Each row comes from the steps of one path. Every step used is in the known rows, and no mark comes twice. Write the path behind each row, first mark first.
Known rows
y/f/a: [ 2.240 -3.201  3.621  2.265  0.499  1.713 -0.493  0.305  2.755  4.432
  5.125 -3.398  2.171 -2.937  0.238 -2.903 -1.893  2.190  0.508  0.774
  2.401  0.469  2.065 -0.800  1.663  1.028  1.386]
a/f/t: [ 3.495 -3.392  4.257  2.990  0.177  2.015 -0.510  0.500  3.656  2.942
  3.808 -2.262  2.103 -2.711  0.731 -2.187 -1.261  2.197  0.848  0.595
  3.401  0.428  2.952 -0.485  2.264  1.662  1.076]
a/h/c: [ 0.278  0.797  1.784 -0.980 -1.797  1.568  0.481 -1.490  1.698  0.425
  0.372 -0.029  1.505  2.230 -2.566  0.531 -0.695 -1.666  0.272  1.209
 -0.857  0.234  1.015 -1.604  1.661  0.560  0.595]
e/h: [-0.504  1.039 -0.912 -0.546 -1.471  1.004 -0.797 -1.054  0.819 -0.791
  0.795 -1.228 -0.876  1.202 -2.877  0.637  0.446 -1.898 -0.440 -1.098
 -2.342 -0.216 -0.987 -1.331 -1.076 -1.492 -0.232]
y/f: [ 1.034 -1.198  1.745  1.392  0.180  0.792 -0.385  0.034  1.651  2.646
  2.747 -1.110  1.752 -1.286  0.107 -2.034 -0.965  1.388  0.759  0.692
  0.638  0.246  1.183 -0.280  1.686  0.189  1.409]
a/h/e: [ 0.596  1.070 -0.330 -0.993 -2.259  0.469  2.135 -3.821 -0.811 -0.374
 -1.406  0.092  0.144  2.815 -3.795 -0.764 -0.722 -4.315 -0.438 -1.228
  0.739  0.210 -1.043 -1.149  2.592 -1.958 -1.108]
p/h/c/f/t: [ 0.964 -1.302  3.464  1.116  0.066  2.325  0.305  1.408  5.236  1.840
  1.525 -0.849  3.047  0.004 -1.577  0.373 -2.093  5.271  2.259  1.929
 -1.131  1.033  1.707 -3.369  0.138  3.395 -0.153]
v/h: [ 0.036 -0.488 -1.106  0.921 -0.850 -0.060 -0.280 -0.761 -2.411 -0.627
 -0.348  0.872 -0.984  1.189 -0.243 -0.908  0.046 -0.295 -2.087 -1.076
  0.307 -0.133 -0.380 -0.545 -0.568  0.552 -1.530]
y/f/c/h: [ 3.531 -3.862  3.936  2.661 -0.718  0.995 -0.896 -0.848  2.875  5.376
  5.261 -4.975  3.157 -2.502 -0.045 -3.577 -4.533 -0.298  3.075  1.515
  1.009  0.318  4.343 -1.015  3.970  1.348  0.385]
h/v: [ 0.269  1.011 -0.836 -1.871  0.263 -0.295 -2.326  0.611 -0.537 -2.103
 -0.981 -0.309 -1.072  1.667 -0.305  1.343 -0.616 -0.242 -0.441  1.063
 -2.162 -0.603 -1.230 -0.585 -2.748  1.789 -0.912]
p/h/c/f/y: [ 0.367 -1.582  4.233  1.488  0.481  2.492  1.611  0.670  5.548  0.739
  1.354 -0.984  3.016 -1.096 -2.301  0.888 -1.550  4.770  3.266  2.540
 -1.655  0.624  2.004 -3.186  0.433  3.952  0.493]
y/h: [ 0.673  0.673  0.079 -0.657 -0.841 -0.335  0.307 -1.286  0.277  1.290
 -0.313 -0.880 -0.073  1.292 -1.471 -1.381 -2.548 -2.829  0.692  0.274
  0.362  0.037  0.972 -1.286  0.410 -1.392 -0.166]
p/h: [-2.043  0.482 -1.608 -0.926 -0.558  0.282  1.366 -0.423 -1.252 -0.960
 -1.335  0.756 -0.399  2.186 -2.580  0.662 -0.671 -0.140  0.009  0.359
 -2.580  0.083 -1.013 -2.135 -1.563 -1.100 -0.937]
c/h/y/f: [ 2.841 -0.453  2.954  0.482 -1.048  1.149 -0.779 -1.259  3.845  3.218
  3.606 -1.965  2.813 -2.554 -1.205 -1.176 -3.187  1.166  1.200  2.930
 -0.713  0.173  1.842 -1.573  2.542  3.781  0.148]
y/f/a/h: [ 2.947 -3.846  4.293  2.148 -1.561  2.239  0.440 -1.296  2.080  5.581
  5.872 -4.287  2.272 -1.639 -2.526 -3.532 -3.770 -1.562  0.886  0.333
  2.422  0.424  4.169 -1.401  3.430 -0.266  1.117]
c/f/y: [ 2.875 -3.568  4.744  3.322  0.818  1.018  0.549  0.717  4.407  2.394
  2.998 -2.620  1.972 -4.094  0.088 -0.990 -1.912  2.827  3.453  0.559
  1.861  0.229  4.069 -0.143  1.991  3.127  0.370]
c/f: [ 1.250 -1.351  2.240  1.670  0.475  0.116 -0.204  1.102  2.574  1.439
  1.292 -1.170  1.615 -1.845 -0.395 -0.422 -1.497  1.795  1.894 -0.342
  0.701  0.183  2.324 -0.201  0.004  1.436  0.093]
a/h: [ 0.666 -0.577  0.722 -0.075 -1.984  0.462  0.824 -1.652 -0.727  1.147
  0.765 -0.866  0.061  1.362 -2.829 -0.714 -1.805 -3.729  0.443 -0.357
  0.084 -0.082  2.007 -0.642  1.715 -1.232 -0.337]
c/h/p: [-0.402 -0.167 -0.730 -0.734 -1.348 -0.395 -0.459 -4.227 -1.150  0.644
 -3.076 -0.685  0.328 -0.055 -1.880 -0.722 -2.630 -4.582 -0.445  0.196
 -0.396  1.502 -1.435 -1.830  0.715  1.185 -2.665]
h/y: [ 0.383  1.620  1.138 -0.691 -0.617  1.127  0.001 -0.415  2.200 -0.833
  0.488  0.702  0.858 -0.880 -0.055  1.200  1.284  3.140 -0.632  2.095
 -1.310  0.142 -0.776 -0.614 -0.135  3.090  0.773]
a/f/c: [ 2.550 -3.363  4.711  3.171  0.032  2.287 -0.012 -0.012  3.347  2.225
  4.081 -3.328  2.837 -2.230  0.756 -2.228 -0.425  2.518  1.571  0.948
  2.120  0.297  3.114 -0.409  1.934  1.083  2.416]
p/h/y/f/a: [ 0.612 -1.138  3.145  0.678 -0.744  3.207  0.883 -0.487  3.726  2.693
  4.442 -1.918  2.676 -1.685 -2.360 -0.913 -1.363  5.130 -0.197  3.281
 -1.462  0.690  0.336 -3.438 -0.101  3.020  1.235]
t/h/y: [ 0.929  0.601  2.244 -1.277 -2.084  1.609  0.333 -1.276  2.237  0.532
  0.573  0.259  0.071 -0.473 -2.621  0.344 -1.106 -1.308  0.137  1.292
 -1.029  0.111 -0.312 -2.522  0.847  2.927  0.484]
v/h/c/f: [ 0.862 -0.408  2.237  1.719 -0.116  1.222 -0.798  0.528  2.608  0.132
  0.535  0.534  2.059  0.346 -0.381 -0.068 -0.378  3.745 -0.328  0.050
  0.127  0.342  1.018 -1.592 -0.704  3.685 -0.412]
a/h/y/f: [ 2.129 -0.233  3.592  0.620 -2.381  2.410  0.394 -2.076  3.139  2.945
  4.021 -1.355  2.616 -0.727 -2.661 -1.516 -1.529  0.838  0.637  2.446
 -0.634  0.317  2.399 -1.675  3.259  2.158  1.820]
p/h/y/f: [-0.596  0.841  1.306 -0.200 -1.006  2.218  0.926 -0.781  2.530  0.795
  1.987  0.309  2.199  0.102 -2.432 -0.199 -0.424  4.327  0.048  3.238
 -3.239  0.460 -0.606 -3.113  0.001  2.307  1.242]

Write each row's path
[-1.776  1.638 -2.419 -2.790 -0.359  0.059 -0.925  0.263 -1.727 -3.019
 -2.291  0.341 -1.450  3.922 -2.828  1.979 -1.229 -0.468 -0.453  1.484
 -4.716 -0.533 -2.213 -2.743 -4.255  0.786 -1.674] => p/h/v
[ 0.395  1.045  0.044  0.332 -1.436  1.143 -0.259 -1.091 -0.240 -1.457
  0.199  1.577 -0.146  0.290 -0.256  0.383  1.337  2.884 -2.753  1.025
 -0.983  0.001 -1.116 -1.087 -0.704  3.688 -0.705] => v/h/y
[ 3.739 -2.553  3.817  1.972 -0.882  1.434  0.952 -3.130  3.307  2.186
  2.369 -3.814  3.212 -1.315 -1.549 -2.645 -2.741 -1.432  1.658  0.260
  2.734  0.397  1.522 -1.535  3.897  0.687 -0.412] => a/f/c/h/e
[-0.128  1.186 -2.131  0.008 -1.126 -0.136  1.066 -2.924 -2.523 -2.131
 -2.377  1.859 -0.822  2.712 -1.252 -1.006  1.216 -0.888 -3.043 -1.915
  0.945  0.191 -3.497 -1.026  0.341 -0.191 -2.234] => v/h/e
[ 2.303 -0.954  3.767  0.179 -2.380  2.556  0.761 -1.673  2.655  2.195
  3.691 -2.464  1.318 -1.314 -2.782 -0.206 -1.446  0.306 -0.542  1.868
  0.426  0.351  2.132 -1.659  1.523  2.601  0.549] => f/a/h/y
[ 2.606 -1.496  4.989  2.308 -0.637  2.947 -0.538 -0.463  4.955  3.197
  5.526 -2.777  3.753 -2.879  1.221 -1.984  0.180  6.159  1.281  3.448
 -0.278  0.679  1.774 -1.137  2.876  4.096  3.098] => h/y/f/c
[ 2.588 -2.781  6.341  0.955 -0.483  2.695 -0.243  0.796  6.201  3.980
  3.233 -3.034  2.793 -2.201 -2.722 -0.835 -3.744  0.230  2.386  0.397
  1.857  0.710  2.781 -3.241  1.023  3.716  0.983] => t/h/c/f/a
[ 1.184  0.905 -0.986 -1.178 -0.958 -0.839  0.897 -3.006 -0.110  0.025
 -1.827 -0.460  0.407  0.848 -2.389 -0.363 -2.416 -3.889  0.084 -0.714
  0.537  0.112 -1.500 -1.106  1.838 -0.347 -2.789] => c/h/e
[ 3.052 -1.332  3.969  0.047 -2.206  2.398 -0.267 -0.751  3.705  2.501
  2.487 -1.037  0.527 -1.784 -1.539 -0.724 -2.005  0.139  0.527  1.565
  0.694  0.557  0.998 -2.681  2.598  4.212  0.078] => f/t/h/y
[ 0.964  1.352  1.962  0.163 -1.833  2.901 -1.205 -1.463  4.615  1.109
  4.153 -1.687  1.763 -0.879 -2.757 -0.137  0.667  2.399 -0.346  1.700
 -3.040  0.245 -0.648 -2.321  0.409  1.858  1.928] => e/h/y/f
[-0.375  0.983 -0.021 -0.008 -0.614  1.137 -0.565 -0.570  0.019 -1.450
 -0.705  1.778  0.493  2.112 -0.025  0.311  1.167  1.902 -2.361  0.457
 -0.641  0.246 -1.324 -1.446 -0.689  2.336 -0.512] => v/h/c
[ 2.597 -2.076  3.953  3.207 -1.499  2.871 -0.797 -1.281  2.640  2.472
  5.227 -1.928  2.736 -1.795  1.072 -2.833  0.300  5.943 -0.880  2.285
 -0.007  0.575  1.476 -1.656  2.360  4.555  1.618] => v/h/y/f/c
[ 3.846 -2.826  3.092  0.864 -0.427  0.734 -3.225 -0.210  2.322  3.298
  4.344 -5.271  2.152 -0.900 -0.291 -2.114 -5.097 -0.637  2.440  2.506
 -1.112 -0.326  2.995 -1.665  1.277  3.084 -0.489] => y/f/c/h/v
[-1.750  0.147 -1.946  0.464 -1.526  0.395 -0.329 -4.172 -3.587 -1.404
 -3.608  1.589 -0.925  1.534 -0.784 -1.255  0.986 -1.600 -3.707 -1.069
 -0.024  1.614 -3.256 -1.652 -0.872  1.334 -2.158] => v/h/p
[ 4.048 -4.404  5.398  2.275 -1.303  2.423 -0.212 -0.291  3.669  4.249
  3.824 -2.717  1.443 -2.238 -1.799 -3.082 -3.585 -2.293  1.566 -0.255
  3.808  0.447  3.525 -2.377  3.344  1.491  0.789] => a/f/t/h
[ 0.402  0.636  0.083 -1.575 -1.764  0.439  1.639 -3.072 -0.049 -0.126
 -2.162  0.576 -0.524  1.836 -3.584 -0.957 -1.265 -5.128 -0.154 -1.721
  0.981  0.283 -2.567 -2.346  1.949 -0.944 -1.023] => t/h/e
[ 3.224 -1.643  6.099  1.690  0.017  3.043  0.767 -1.409  6.797  2.373
  3.089 -2.383  3.401 -1.682 -1.103 -1.784 -2.395  0.962  2.364  3.130
  2.209  0.449  3.099 -2.399  2.854  2.546  2.368] => a/f/y/h/c
[ 1.506 -1.111  3.033  1.109 -1.118  2.892  0.327 -0.266  4.038  2.850
  3.950 -1.030  2.661 -1.241 -1.383 -1.238 -1.420  5.788  0.644  3.604
 -1.510  0.906  0.707 -3.236  1.724  3.558  0.937] => p/h/y/f/t
[ 3.885 -3.078  3.645  0.111 -1.233  1.705 -2.929  0.277  2.568  3.839
  3.673 -3.235  0.493 -0.325 -1.589 -2.673 -4.749 -1.994  1.502  1.245
  0.497  0.058  1.716 -2.932  1.668  3.154 -0.133] => y/f/t/h/v
[ 2.251 -1.538  2.466  0.955 -0.522  0.560  1.028 -1.585  2.222  2.169
  1.612 -2.256  0.253 -1.229 -0.964 -1.941 -3.080 -1.759  2.179  1.171
  1.503  0.118  2.529 -1.258  2.356  0.357  0.035] => f/y/h
[ 4.319 -2.604  5.950  2.340 -1.162  2.688 -0.509 -1.232  5.539  2.815
  5.022 -4.146  3.911 -3.599 -0.570 -1.247 -2.610  2.332  1.924  3.228
  0.734  0.138  3.941 -1.688  2.685  4.558  1.144] => a/f/c/h/y
[ 2.642 -2.872  2.791  0.641 -1.582  1.222 -0.238 -0.334  1.513  3.321
  1.891 -1.651 -0.257 -0.808 -1.423 -2.018 -3.284 -3.111  1.196 -0.562
  1.952  0.353  1.833 -2.071  2.835  1.019 -0.630] => f/t/h
[ 3.973 -2.011  4.198  0.811  0.086  1.586 -1.309 -0.882  3.753  1.022
  2.499 -3.568  0.919 -0.791 -1.629 -1.732 -3.888 -1.303  2.174  2.516
  1.027 -0.498  2.946 -2.179  0.213  2.583  0.629] => a/f/y/h/v
[-0.083  2.563  0.229 -1.221 -2.033  2.092 -0.825 -1.413  2.906 -1.574
  1.285 -0.532 -0.052  0.370 -2.967  1.936  1.699  1.076 -1.078  1.033
 -3.707 -0.022 -1.839 -1.948 -1.228  1.619  0.541] => e/h/y
[-1.089  1.278 -0.767 -1.111 -1.477  0.158  0.218 -4.704 -0.863  0.443
 -3.591 -0.054 -0.004  1.621 -2.077 -1.742 -1.789 -4.116 -0.782  0.404
 -0.072  1.714 -2.036 -2.430  0.140 -0.621 -0.876] => y/h/p
[ 3.541 -2.898  4.731  2.590 -0.078  0.817  0.751 -0.470  4.785  3.702
  2.794 -3.410  1.853 -2.865 -1.339 -2.326 -4.558  0.015  4.148  0.767
  2.121  0.256  4.915 -1.513  2.376  1.773  0.035] => c/f/y/h
[ 1.471  0.340  2.920  0.755 -0.390  1.909 -0.461 -0.421  3.854  1.833
  3.326 -0.491  2.621 -2.162  0.169 -0.761  0.344  4.576  0.062  2.771
 -0.581  0.381  0.333 -0.967  1.585  3.453  2.101] => h/y/f
[-1.297 -0.307  0.259 -1.106 -2.128  0.866  0.262 -4.292 -1.129  0.483
 -3.323  0.298 -0.587  0.821 -3.112 -1.240 -1.489 -5.877 -0.833 -0.779
 -0.035  1.648 -2.395 -3.005  0.742  0.632 -0.992] => t/h/p
[-1.703  2.117 -0.417 -1.599 -1.161  1.465  1.360 -0.781  0.925 -1.750
 -0.782  1.479  0.440  1.242 -2.651  1.943  0.618  3.040 -0.717  2.477
 -3.866  0.210 -1.742 -2.733 -1.682  2.019 -0.134] => p/h/y
[ 2.726 -1.499  1.380 -0.529 -0.622 -0.109 -2.817 -0.209  0.645  0.664
  1.552 -4.161  0.341  0.482 -0.444 -0.063 -4.093 -1.862  1.707  1.890
 -1.860 -0.523  1.800 -1.316 -0.462  2.776 -1.846] => f/c/h/v
[ 0.413  1.181  2.404  0.194 -0.662  2.290 -1.214  0.221  5.724  0.002
  1.675 -1.566  2.147  0.424 -3.070  1.489  0.062  1.832  1.415  0.113
 -2.591  0.298  0.417 -2.414 -1.154  1.717  0.909] => e/h/c/f
[-1.215  0.572  1.795 -0.151  0.112  1.558  0.838  0.926  3.720 -0.216
 -0.551  0.448  2.681  1.296 -2.792  1.510 -1.158  3.690  1.788  1.601
 -2.790  0.558  0.348 -3.169 -1.627  2.183  0.190] => p/h/c/f
[ 3.583 -2.394  6.008  1.810 -1.876  2.708  0.521 -0.592  5.221  3.650
  4.931 -3.622  2.871 -3.086 -3.163 -0.585 -2.913  2.049  1.450  1.525
  1.122  0.534  4.449 -1.722  1.611  4.008  0.574] => c/f/a/h/y
[ 3.645 -3.105  5.075  2.560 -0.253  1.903  1.109 -1.601  4.268  3.102
  3.430 -3.295  1.927 -2.579 -1.357 -2.982 -3.485 -0.990  2.623  1.465
  3.173  0.100  4.186 -1.608  2.982  0.773  1.432] => a/f/y/h
